In the rows, 128 means zero.
Known rows, with every step that occurs
mogi, sazus, mepiv, sazenek, tubido, nazomi: [  4 113 112 125  97  75  77  64 114 146  97 171  93  84  92 131 146  94
 148 146 106 156 138  83 134 141  98 124 129 137 151 201 198]
tivi, nazomi: [138 129 128 117 119 127 124 110 146 108 126 106 149 128 117 129 124  97
 102 162 130 133 134 116 135 127 132 133 126 106 159 142 123]
mogi, sazus: [ 59 107 131 124 134  93 130 125 128 143  70 132 116 122 116 132 116 127
 125 146  97 130 141 118 120 123 108 134 141 135 129 119 112]
mepiv, sazus, mogi: [ 94  67 134 131 142  79 133 126 161 111 125 127 121 153 101 120 121 110
 140  88 131 122 116 110  87 113 132 115  90  86 135 164 116]
nazomi, tivi: [130 131 139 127 134 144 129 128 115  77 124 120 117 121 139 139 114 140
 120 141 144 105 130 134 149 153 136  98 136 123 125 114 135]
nazomi, tubido: [135 130 132 112 131  88 124 150 124 136 124 132 127 129 113 113 131 139
  96  96 134  92 130  94 133 123 122  99 134 111 119 129 149]
mepiv, sazenek: [125 142 115 128 115 144 115 106 125 138 132 133 125 114 109 152 145 142
 114 127  97 133 116  88 147 138 125 122 106 125 124 131 151]
nazomi, sazus, mogi: [ 79  94 122 124 135  61 130 126 157 113 128 126 118 164 118 125 116 106
 138  82 109 138 131  98  94 106 133 102 121  73 134 155 111]
topedak, nazomi, sazus, mepiv, sazenek, tubido: [ 12 129 109 122 105  21  74 105 124 102 149 139 102 133  77 137 145 111
 150  37 117 162 137 104 128 183 114  70 117  84 115 227 141]
sazus, mepiv: [106 136 123 131 127  88 123 129 110 120 137 127 122 120 136 126 133  97
 145 135 148 136 136 122 115 112 115 135 133 124 138 185 152]
manufu, tivi, nazomi, sazus: [130 126 138 117 125  36 120 132 148 124 143 110 143 139 125 129  88 109
 116 101 107 134 142  99 131 133 112  91 136  91 128 115 103]
topedak, nazomi, tivi: [ 79 131 132 133 135 154 122 146 122  84 118 118 104 112 110 145 117 147
 126 134 146 100 136 172 155 191 142  87 136 110 114 148  92]
tubido, nazomi: [ 92 127 118 134 116 137 122 109 123 148 128 155 100  98 136 126 137 104
 135 149 131 132 128 133 130 137 138 130 128 138 144 142 157]
tubido, nazomi, tivi: [ 91 127 128 131 124 160 122 111 112  99 118 149  89  91 141 136 120 118
 124 155 133 110 128 146 151 154 150 101 139 139 146 127 154]
budu, tivi: [130 160 125 129 143  98 125 104 145 127 121 130 126 121 101 142 147 106
 115 129 121 133 128 139 152 117 117 142 138 120 126 121 122]
sazus, mepiv, sazenek: [104 144 117 127 111  98 113 104 113 127 143 130 124 107 104 152 147 113
 130 137 128 142 124  78 131 126 118 131 112 121 135 192 170]
topedak, nazomi, tivi, budu: [ 58 105  96 127 120 139 119 147 116  83  92 122 119 109  67 148 108 135
  80 111 142 102 138 156 132 190 132  83 136  86  96 144 101]
sazenek, tubido, nazomi, tivi: [ 91 114 133 127 113 142  92  78 120  92 135 159  89  87 135 112 118 117
 144 130 137 123 130 158 163 180 130  87 144 128 146 126 178]
sazenek, mepiv, sazus, nazomi, tubido: [ 61  82 124 111 145  52 119 166  99 114 117 131  98 110  76 110 160  97
  64  36 159 105 126  89 155  85 126  97 103 115 116  58 218]
sazenek, tubido, nazomi: [ 83 109 124 126 107 119  90  85 134 133 147 165 104  98 130 109 134 104
 158 114 133 141 131 142 138 157 116 112 135 135 147 146 172]
budu, tivi, nazomi, sazus: [111 158 115 112 134  37 120  87 156 100 120 105 137 133 100 135 135  67
  89  95  98 147 138 114 139 115 118 130 139  91 149 112 110]
mepiv, sazus: [110  97 129 127 144  75 132 132 126 125 125 130 117 129 100 117 114 121
 122  76 142 124 122 128 104 131 128 119  98 139 128 119 130]
tubido, nazomi, sazus: [ 53 128 113 128 125  70 120 116 119 143 127 155  88 119 130 120 121  95
 129  87 103 137 132 125 111 129 140 109 132 129 145 128 154]
sazenek, mepiv: [123 115 123 128 135 161 127 131 122 124 134 133 117 129 117 145 145 118
 107 108 149 134 132 132 174 116 127 135 122 144 155  87 132]
sazenek, tubido, nazomi, sazus, mogi: [ 39  78 123 124 112  58  89  82 164 106 149 168  96 149 122 100 122  84
 173  70 104 150 129 106 104 140 126  91 127  88 153 174 155]
sazenek, mepiv, sazus, nazomi, tivi: [ 55  83 130 124 146 105 125 140  93  61 103 119  85  99 109 136 143 105
  93  74 165 105 123 135 172 118 146 100 101 129 129  36 183]
manufu, tivi: [154 129 147 133 127 106 126 149 130 164 145 135 127 115 133 132 108 150
 147 134 142 117 131 129 144 135 116 107 137 128 101 117 108]
budu, tivi, nazomi, topedak: [146 155 112 118 122 167 114  89 161 113 135 114 177  68  94 153 137  77
  90 157 144 137 129 117 163 104 118 174 142  85 145 106 124]

Rows
[ 28 134 115 126 134  56 120 157 130 119 129 123 108 140 108 134 119 125
 129  61 111 133 137 146 114 158 132  90 129  99 105 158  86] => topedak, nazomi, sazus
[ 79  87 101 119  96 128  87  77 117  91 109 164 112  91  99 116 115 106
 106 104 130 122 134 136 136 168 119  83 144 115 133 121 180] => sazenek, tubido, nazomi, tivi, budu
[ 23 102 112 122 119 148 120 145 109 140  74 134 131  59 113 134 137 105
 117 163 114 123 139 115 129  90 116 162 144 113  95  58 177] => mogi, sazus, nazomi, topedak
[ 49 118 126 128 136  57 127 129 108 131  79 126 114 119 121 125 122  98
 140 158 118 135 151 114 105 106 104 143 142 140 137 178 132] => mogi, sazus, mepiv
[ 66 128 110 131  88  99  73  61 115 130 152 171 103  83 107 130 157  90
 155 122 129 157 127  97 145 151 114 118 121 137 158 206 211] => sazus, mepiv, sazenek, tubido, nazomi
[ 16 138 112 128 128  19 115 160 113 111 142 122 104 140 111 132 121  95
 148  66 142 139 145 140 102 157 127  96 131  97 120 214 102] => topedak, nazomi, sazus, mepiv
[ 71 124 115 118 110  10  79  86 115 104 156 144 115 133  97 127 133 100
 142  42 112 170 133  73 125 146 110  88 121  98 129 185 186] => nazomi, sazus, mepiv, sazenek, tubido
[149 127 130 104 127  89 120 132 142 116 127 112 145 123 110 114 132 110
  70 129 136 110 136  82 139 123 122 101 132  87 141 146 151] => tivi, nazomi, tubido
[167 129 147 107 126  70 118 158 148 143 141 118 150 110 119 118 105 133
  85 136 140  98 138  72 156 124 100  79 140  79 119 133 132] => manufu, tivi, nazomi, tubido
[ 62  72  96 119 125  56 124 138  94  69  74 120 113  98  82 118 122  92
  70  73 149  99 124 123 112 121 133  91 112 103  88  67 186] => mepiv, sazus, nazomi, tivi, budu
[106 123 121 113 126  52 121 117 143  93 128  99 138 149 126 126 113  89
 100  97 106 146 142 109 121 133 130 110 132  94 151 129 119] => tivi, nazomi, sazus
[ 55  85 123 126 139  81 125 146 101 111 120 127 101 105  96 126 159  89
 100  69 150 129 121 126 153  92 134 129  95 136 131  53 183] => sazenek, mepiv, sazus, nazomi
[ 79 103  99 125 110 151 120 106 106  99  99 149 108  84  98 136 112 104
  85 141 126 107 130 131 128 150 136  99 138 118 130 121 160] => tubido, nazomi, tivi, budu
[  6 145 101 130 115  27 104 134 113 109 132 125 107 118  82 158 139 108
 127  68 114 147 134  95 119 164 124  94 113  92 113 215 126] => topedak, nazomi, sazus, mepiv, sazenek
[141 122 117 116 106 196 120 111 147 108 145 111 177  80 121 140 121 102
  98 168 145 133 132 108 143 124 126 157 130  96 148 108 140] => tivi, nazomi, topedak
[148 154 126 105 136  65 115 107 158 116 121 111 151 109  87 131 145  84
  55 126 124 113 136  93 164 109 111 122 141  87 145 136 141] => budu, tivi, nazomi, tubido
[103  85 124 127 143  99 132 137 124 117 131 130 106 127  96 135 131 113
 103  46 155 131 124 123 148 111 131 122  97 135 155  84 133] => sazenek, mepiv, sazus
[ 79 122 116 128  91 133  78  61 131 140 141 172 104  80 102 134 154 120
 139 119 105 149 116  99 157 161 124 110 115 128 140 150 192] => mepiv, sazenek, tubido, nazomi
[ 60 100 120 127 135  49 123 140 111 120 109 127 107 106 103 111 149  95
 117  84 137 122 120 123 107 104 131 122 102 122 107  93 180] => mepiv, sazus, nazomi
[ 37  89 110 123 100  73  81  59 163 117 151 167  97 128  96 130 140  97
 150  68  84 162 115  68 122 141 127  82 105  87 148 175 181] => mepiv, sazenek, tubido, nazomi, sazus, mogi
[152 157 126 118 130 108 120  84 163 115 124 106 148 113 111 141 148  77
  92 157 124 136 132 124 157 118 112 152 134  97 162 127 111] => budu, tivi, nazomi
[122 121 123 122 105 127  86  77 139 123 142 144 128 120 101 133 144 144
 128 101 110 150 118 101 155 155 108 107 112 123 129 136 167] => mepiv, sazenek, tubido
[ 55  53  98 118 132  94 124 135  84  63  88 124 104  98  66 137 141  87
  48  60 169 112 125 125 154 111 133  97 110 113 114  28 194] => sazenek, mepiv, sazus, nazomi, tivi, budu
